(in the rows, 128 means zero)
Known rows, with every step that occurs
h, n, k: [127 117 139 121  91 144 125 142 107 127 158 115 165 106 114 138 183 112
  99 137 158 140 127 178 142 113 151 119 168  64 151 100 126 115 154  85
 119 149 145 106 145 139]
c, l, x, u, n, k: [104 160 148 168 112 149 131 145  56 105 111 138 176 111 115 109 126  71
  58 138  99 160 129 179 143  98 106 176 101  79 145 100 202 138 120  97
 108 115 152 132 163 158]
w, l, u, n, k: [114 148 180 142  99 224  81 143 132 156 122 136 131  95 100 112  96 105
 113 125 141 142  98 164  98 110 133 177 104 133 159 116 159 154 134 104
 120 172 169 131  94 157]
x, u, n, k, h: [ 79 139 143 140  82 145 113 155 109 125 135 112 192 101 128 133 136  26
  77 137 101 154 166 138 156 127 153 155 122  41 200 150 180 125 125  96
 176 172 173 112 106 157]
t, f: [151 161 113 152 107  94 135 114  96 142 147 149 156 151 154 126 138 153
 116 135 152  82 138 144 121 137 144 151 149 130 124  98 174 137 131 134
 124 120 159 119 105 111]
w, l, s, n: [122 153 147 124 114 203 114 112 130 142 140 130 141 112  93 136 113 134
 160 130 209 115  52 137  72 127  83 154 101 165 152  91 192 185 119 142
 162 156 132 157  85 143]
f, w, l, u, n: [115 120 153 134 130 215  88 124 134 143 137  86 168 112 105 102 122 101
 104 122  86 133 113 149 117 120 121 130  83 148 182 112 152 114 117 145
 126 154 110 162  74 126]
l, w: [107 106 154 113 104 143 118 120 107 126 135  99 155 167 144 129 131 182
 138 113 125 127 146 141 119 117 108 112 118 147 101 121 120 120 145 127
  97 127 142 163 125 119]
f, t: [124 177 151  99  94 132 130 121 114 142 129 121 130 117 111 121 122  60
 124 115 112 139  91 146 127 131 143 123 120 105 113 149 128 118 138 156
 150 127 144 106  76 133]
u, l, j, f: [116 111 179 141  95 216 129 102 119 128 143 141 156  82 176 121 133 138
 114  93 193 164  51 121 122 123 111 148 100 126 156 143 131 120 136  99
 124 156 181 148  58 147]
t, f, c, l, u: [136 197 127 161  98 109 120 113  67 108 139 146 168 137 108 106 133 163
  84 115  99  89  93 168 127 115 152 181 139 116 142  90 184 141 105 177
  87 117 128 127 131 135]
t, f, c, l: [141 192 127 160 113  93 128 113  76  96 143 156 183 138 111 112 137 174
  93 121 108  89  86 155 132 118 151 167 143 121 138  76 181 144  99 185
 108 114 124 131 135 122]
c, l, t, f, w: [148 166 169 129  90 141 156 147  49  99 121 163 153 153  74  82 141 130
  95 148  91 116  58 148 145 106  91 135 105 112 122  78 188 127 142 151
 108  92 134 158 157 127]
l, s: [126 138 109 103  98 153 127 119 103 126 117 133 132 127 140 141 151 109
 161 126 174 119 135 135  97 128  80 160 125 134 148 122 170 128 135 128
 109 129 134 130 112 149]
s, n: [105 128  84 136 142 133 137 103 137 157 160  87 125 144 109 132 112 135
 135 112 167 107 103 144 122 121 115 112 113 106 148 113 177 161 132 127
 168 147 120 139 102 145]
k, n, u: [ 99 103  86 152 112 164 115 116 119 126 142  98 131 155 130  99 130 129
 126 129 164 159 139 183 128  98 169 144 155  75 159 125 153 137 154 138
 161 157 123 123  80 143]
s, n, u, l, j, f, t: [ 89 145  93 155  73 198 104  78 121 152 182 100 128 123 135 102 110  92
 134 100 205 173  64 182 105 119 141 135  95  78 174 136 190 144 150 109
 190 178 151 147  52 166]
x, b, f, c, l, u, n, k, h: [117 159 156 112  82 127  78 125  93 115 136 110 199 148 106 107 138 109
 103  92  77 160 183 170 147 136 142 169 122  72 252  70 189 113  99  95
 100 186 144 126 128 169]
k, h, n, u, l, t: [109 139 177  55  39 190 140 150 109  78 144 101 119  87  76 105 187 133
 124 127 114 117  39 156 167 142 134 157 147  70 154 178 191 136 144 136
 168 139 141 134 146 142]
c, l, f: [144 128 161 157 107 131 137 143  60  83 105 169 135 129  88 100 120 135
  84 126  75 132  84 155 129 101  85 153 105 133 163  81 163 139 126 147
  97  99 121 169 187 143]
e, h, n, k: [118 167 142  97  81 148 145 155  82 137 140 133 167  98 103 134 199 130
 112 146 196 115 119 180 162 124  80 106 111  78 142 143 134 124 139 123
 121 145 151 120 121 131]
x, l, u, n, k, h: [105 146 186 112 100 176 105 142  84 103 165 141 127 102 120  99 101  50
 103 116  91 116 147 126 148 104  74 190  99  60 183 142 165 112 172 117
 115 155 172 123 118 169]
k, h, n, u, l: [106 135 167  74  54 177 134 149 117  82 142  94 131  80  89 110 183 132
 121 122 116 122  49 154 162 137 144 150 147  79 160 172 183 141 132 141
 165 147 131 141 154 139]
w, l: [134 146 181 139 129 183 111 129 144 128 131 147 138 104  93 126 105 145
 134 139 157 132  59 126  99 129 122 141 110 172 128 102 139 169 114 145
 156 146 133 151 108 120]
u, l, t: [127 142 210  86  96 189 154 155 118 123 143 159 131 104  98 103 138 155
 130 120 128 160  40 110 142 123  83 183 120  98 124 160 152 114 151 131
 147 124 185 140  93 138]
b, f, c, l, x, u, n, k, h: [111 167 131 113  68 129 122 103  68  79 115 117 202 128  89 138 147 144
  43 105 116 135 142 157 142 129 132 189 144  70 225 106 247 139 114 127
 147 148 131 138 143 166]
j, f, c, l: [134 119 146 143  76 147 137 105  85  98 122 108 162 116 107 135 147 141
  85 102 124 123  71 161 122 119 154 105 123 133 154  99 145 143 104 151
 121 128 127 138 102 159]
b, f, w, l, c: [150 111 120 114  99 143 108  81 103 132 128 117 173 163 109 137 145 157
  84 126 141 117 132 127 107 143 104 137 128 154 200  90 207 126 139 124
 151 156 112 165  95 128]
c, l: [130 144 158 158 122 124 141 156  78  97  99 154 149 126  84  98 123 125
 100 138  97 146  69 135 138  93 104 123 102 122 123  91 148 145 120 150
 107 115 113 164 191 134]
s, n, u, l, f, b: [ 96 129  96 154 111 167  95  94 119 135 181 106 142 129 119  96 107 130
 131 100 155 172  94 183 113 120 124 171  96  72 203 131 202 149 132 125
 185 176 134 158  99 154]
b, f, w, l: [143 121 127 122  93 150 115  90 109 128 129 107 187 153 104 136 137 158
  86 125 150 133 143 122 106 145 111 128 124 146 213  92 197 127 130 126
 164 157 110 177  94 119]
s, l, t, f, b: [156 151 165 140  96 121 129 101  87 147 143 131 166 141  78 112 105 122
 142 156 141 100  62 166 132 149  88 178  92 119 137 125 165 145 158 144
 135 133 158 133 111 125]
u, n: [111 109 125 121 138 152 102 150 137 136 105 129 142 125 131 119 124 126
 129 111 123 121 170 142 160 124 134 153 119  88 163 124 156 117 133  98
 158 165 174 101 100 142]
f, w, l: [128 119 156 135 147 183 111 115 145 124 151 100 183 116 108 114 130 119
 117 137 102 135  90 124 113 126 120 100  91 169 166  90 138 123 106 168
 146 138  89 176  89 104]
h, n: [126 115 130 120  97 150 121 136 102 128 137 100 132 116  91 131 179 134
 109 125 145 112 113 168 153 133 138 129 158  86 143 132 123 121 142 100
 136 147 133 106 127 130]

Rows
[134 158 123 126  87 110 121  98  76  86 111 132 176 148  74 132 135 187
  71 104 125 133 118 135 128 128 124 163 144 108 200  97 197 136 115 150
 136 142 103 154 149 148] -> b, f, c, l
[143  82 149 140  85 185 128  96 118 140 141  82 173 120 137 138 148 114
 102 121 148 123  96 149 100 136 142  72 103 170 167  95 145 134 120 127
 149 144 134 161  46 131] -> j, f, w, l
[114 133 129 143  86 170  79 121 117 111 155 174 112 123 139  84 133 111
 133 134 126 199  80 165 117 113 137 196 124  98 143 155 162 110 150 120
 141 163 156 139 128 153] -> n, u, l, c
[123 137 165  92  98 126 155 147 140 103 155 129 175  93 149 140 150  95
 117 143 125 139 108 131 127 108 149 110 144  96 146 103 165 138 135 133
 118 124 139 138 170 146] -> n, k, h
[100 162 159 147 103 152 141 151  58  93 109 128 175 100 109 110 134  73
  59 137  88 146 111 174 151 102 105 174 101  81 148 111 218 146 116 110
 113 112 149 137 173 160] -> c, l, x, u, n, k, h
[ 95 103 115 151 111 180 122 128 119 124 146 106 145 136 125  93 131 141
 125 122 166 180 107 173 132  91 155 165 151  67 164 135 156 136 153 145
 169 166 142 136  69 144] -> k, n, u, l
[141 153 135 158 106 154 105 115 105 153 162 129 199 135 149 111 134 122
  95 136 127 101 138 164 110 121 149 151 121 129 171  69 194 124 128 134
 118 145 156 141  74 117] -> t, f, w, l, u, n, k
[101  93 121 149 117 180 109 115 103 115 148 104 160 135 133  91 130 147
 113 107 145 179 119 190 130 100 151 184 140  62 197 131 169 135 145 147
 162 169 140 135  68 145] -> k, n, u, l, f, b
[145  91 125 129 119 149 120 104 106 103 150 121 141 137 137 120 137 124
  94 110  62 110 157 155 119 139  99 145 114 151 209 100 151  99 128 145
 113 100 110 156 107 126] -> l, f, w
[ 93  84 107 159  97 214 115  97 113 126 155  86 162 134 157  93 141 127
 113 110 185 178 104 182 126  96 161 137 134  79 186 124 156 122 154 130
 159 170 137 144  32 148] -> k, n, u, l, j, f, w
[133  80 146 141  73 209 110 104 111 153 128  73 164 118 134 129 142  99
  94 110 137 121 117 168 105 129 143  93  96 151 183 109 158 127 127 108
 139 158 152 150  31 148] -> j, f, w, l, u, n
[ 88  98 124 146 103 185 117 124 112 123 148  97 155 150 132  93 133 161
 128 117 165 179 113 176 128  88 148 157 147  75 156 132 154 133 159 145
 157 165 147 147  69 142] -> k, n, u, l, w
[119 180 166 112 118 148 131 132  87  60 126 145 151 121  50 100 133 158
  99 110  66 129  39 149 150 108 126 159 121 103 136 104 149 128 102 195
 109 103  95 135 160 149] -> f, c, l, t
[108 134 145  76  55 165 129 141 116  81 138  88 121  92  91 114 182 123
 123 129 116 109  73 163 160 143 153 136 150  83 157 164 180 142 132 138
 160 142 118 132 160 137] -> k, h, n, u
[ 95 135 150 148  65 187  82 128 116 106 161 145 144 127 138  82 125 142
 142 124 138 222 105 164 114 111 139 176 114  96 146 156 143 106 148 122
 147 162 157 172 124 137] -> n, u, l, w
[ 95 140  62 156 108 151 102  95 133 143 175  98 113 149 115 106 108 111
 143 122 175 154 115 177 111 120 144 131 110  85 165 123 185 150 142 117
 183 164 117 145 111 152] -> s, n, u
[109 155 127 127 109 159 111 101  76  95 193 151 130 131 120 111 107  66
 155 127 174 126 122 119 109 116  39 178  93  82 182 114 186 131 168 139
 160 151 139 147 103 157] -> x, l, s, n, u
[118 136 175 109 105 179 141 145 114 125 130 150 159  90 130 125 147 141
 146 114 163 163  64 109 112 114  67 192 119 116 150 147 164 126 131 140
 130 143 169 155  96 146] -> u, l, s
[109 182 147 137 147 138 110 113  89  70 135 121 172 114  88 106 130 147
  93  98  60 141  95 175 145 114 133 179 115 111 156  88 156 128  72 171
  86 111  93 123 154 151] -> f, c, l, x, b
[110 127 136 136  62 186  92 139 101 114 158 122 134 103  93  99 175 127
 115 129 154 180  91 189 147 124 150 168 152  56 162 153 136 109 151  97
 159 171 148 124 125 138] -> h, n, u, l
[120 126 146 170  94 156  93 126 113 172 121 105 150 108  91 112  84  68
 123 140 126 134 109 183 120 114 104 185  87 104 165 141 141 135 165 110
 100 168 165 133 121 167] -> s, l, u, n, k
[151 173 200 111 100 191 116 118 107 131 145 160 148 129  88 111 118 159
 132 139 157 107  50 147 108 146 117 169 108 149 127  99 186 164 127 138
 155 137 163 131  84 114] -> w, l, t, f, b
[130 133 119 131  83 158 112  81  92 131 134  94 192 149 111 143 138 129
  64 127 146 138 164 141 107 153 109 154 122 132 218 110 220 126 125 107
 166 151 118 164  78 127] -> b, f, w, l, x, u
[111 152 152 127  57 199  97 136 117 105 161 168 112 118 114  74 129 115
 141 136 139 216  83 162 125 122 136 193 120  75 149 165 159 102 157 115
 164 149 165 146 114 146] -> n, u, l, t
[152 164 161 136  90 127 136 102  96 133 150 137 154 139  62 114 106 133
 141 154 136  92  44 161 130 146  95 182 107 126 129 121 157 143 156 161
 134 120 150 131 111 132] -> s, l, t, f, c
[ 89 150 110 143 115 166 112 113  96 139 141 102 158 110 167 142 132  52
  69 126 127 143 211 190 139 138 128 204 123  73 155 150 204 118 125  54
 131 126 180  80  86 159] -> l, x, u, n, k
[115 139 173 119 135 182 142 130 119 130 141 130 146  86 146 122 134 154
 107 108 138 160  90 140 131 123  88 210 120 116 122 160 169 126 124 113
 126 119 177 130  92 140] -> u, l, x
[133 155 196  91 110 158 138 127  78  85 182 176 109 135  95 101 110  89
 131 136 116 110 106  97 151 128  47 168 105  84 135 129 145 108 181 134
 149 113 160 124 108 137] -> x, l, t
[100 129 121 129  90 190  81 143 107 167  99 102  94 122 123 104 112  88
 102  99  94 122 174 178 134 114 131 188 113  88 165 169 156 110 150  81
  87 163 170 101  96 174] -> l, u, n
[141 153 130 156 109 156 103 113 102 152 150 121 184 141 138 107 133 134
 100 130 121  86 133 160 115 131 140 155 116 141 167  84 194 126 122 143
 126 144 150 140  66 112] -> t, f, w, l, u, n
[140 162 123  98  55 112 128  94  88 143 113 122 148 153 106 140 132 117
  91 110 157 138 144 137 117 148 127 144 145 102 176 133 190 124 153 117
 166 148 148 128  84 139] -> b, f, t
[101 135 161  81  52 198 125 130 115  79 145  98 129  76 109 108 181 129
 121 116 137 123  46 159 160 139 143 149 136  81 166 171 178 137 136 127
 153 152 131 138 141 142] -> k, h, n, u, l, j
[126 145 155 163  80 178 130 103  59 106 104 145 148 114 132 102 125  86
  90 113 152 145  48 158 125 102 119 100  80 128 137  90 145 136 133 115
  95 128 134 152 123 152] -> c, l, j, f, t
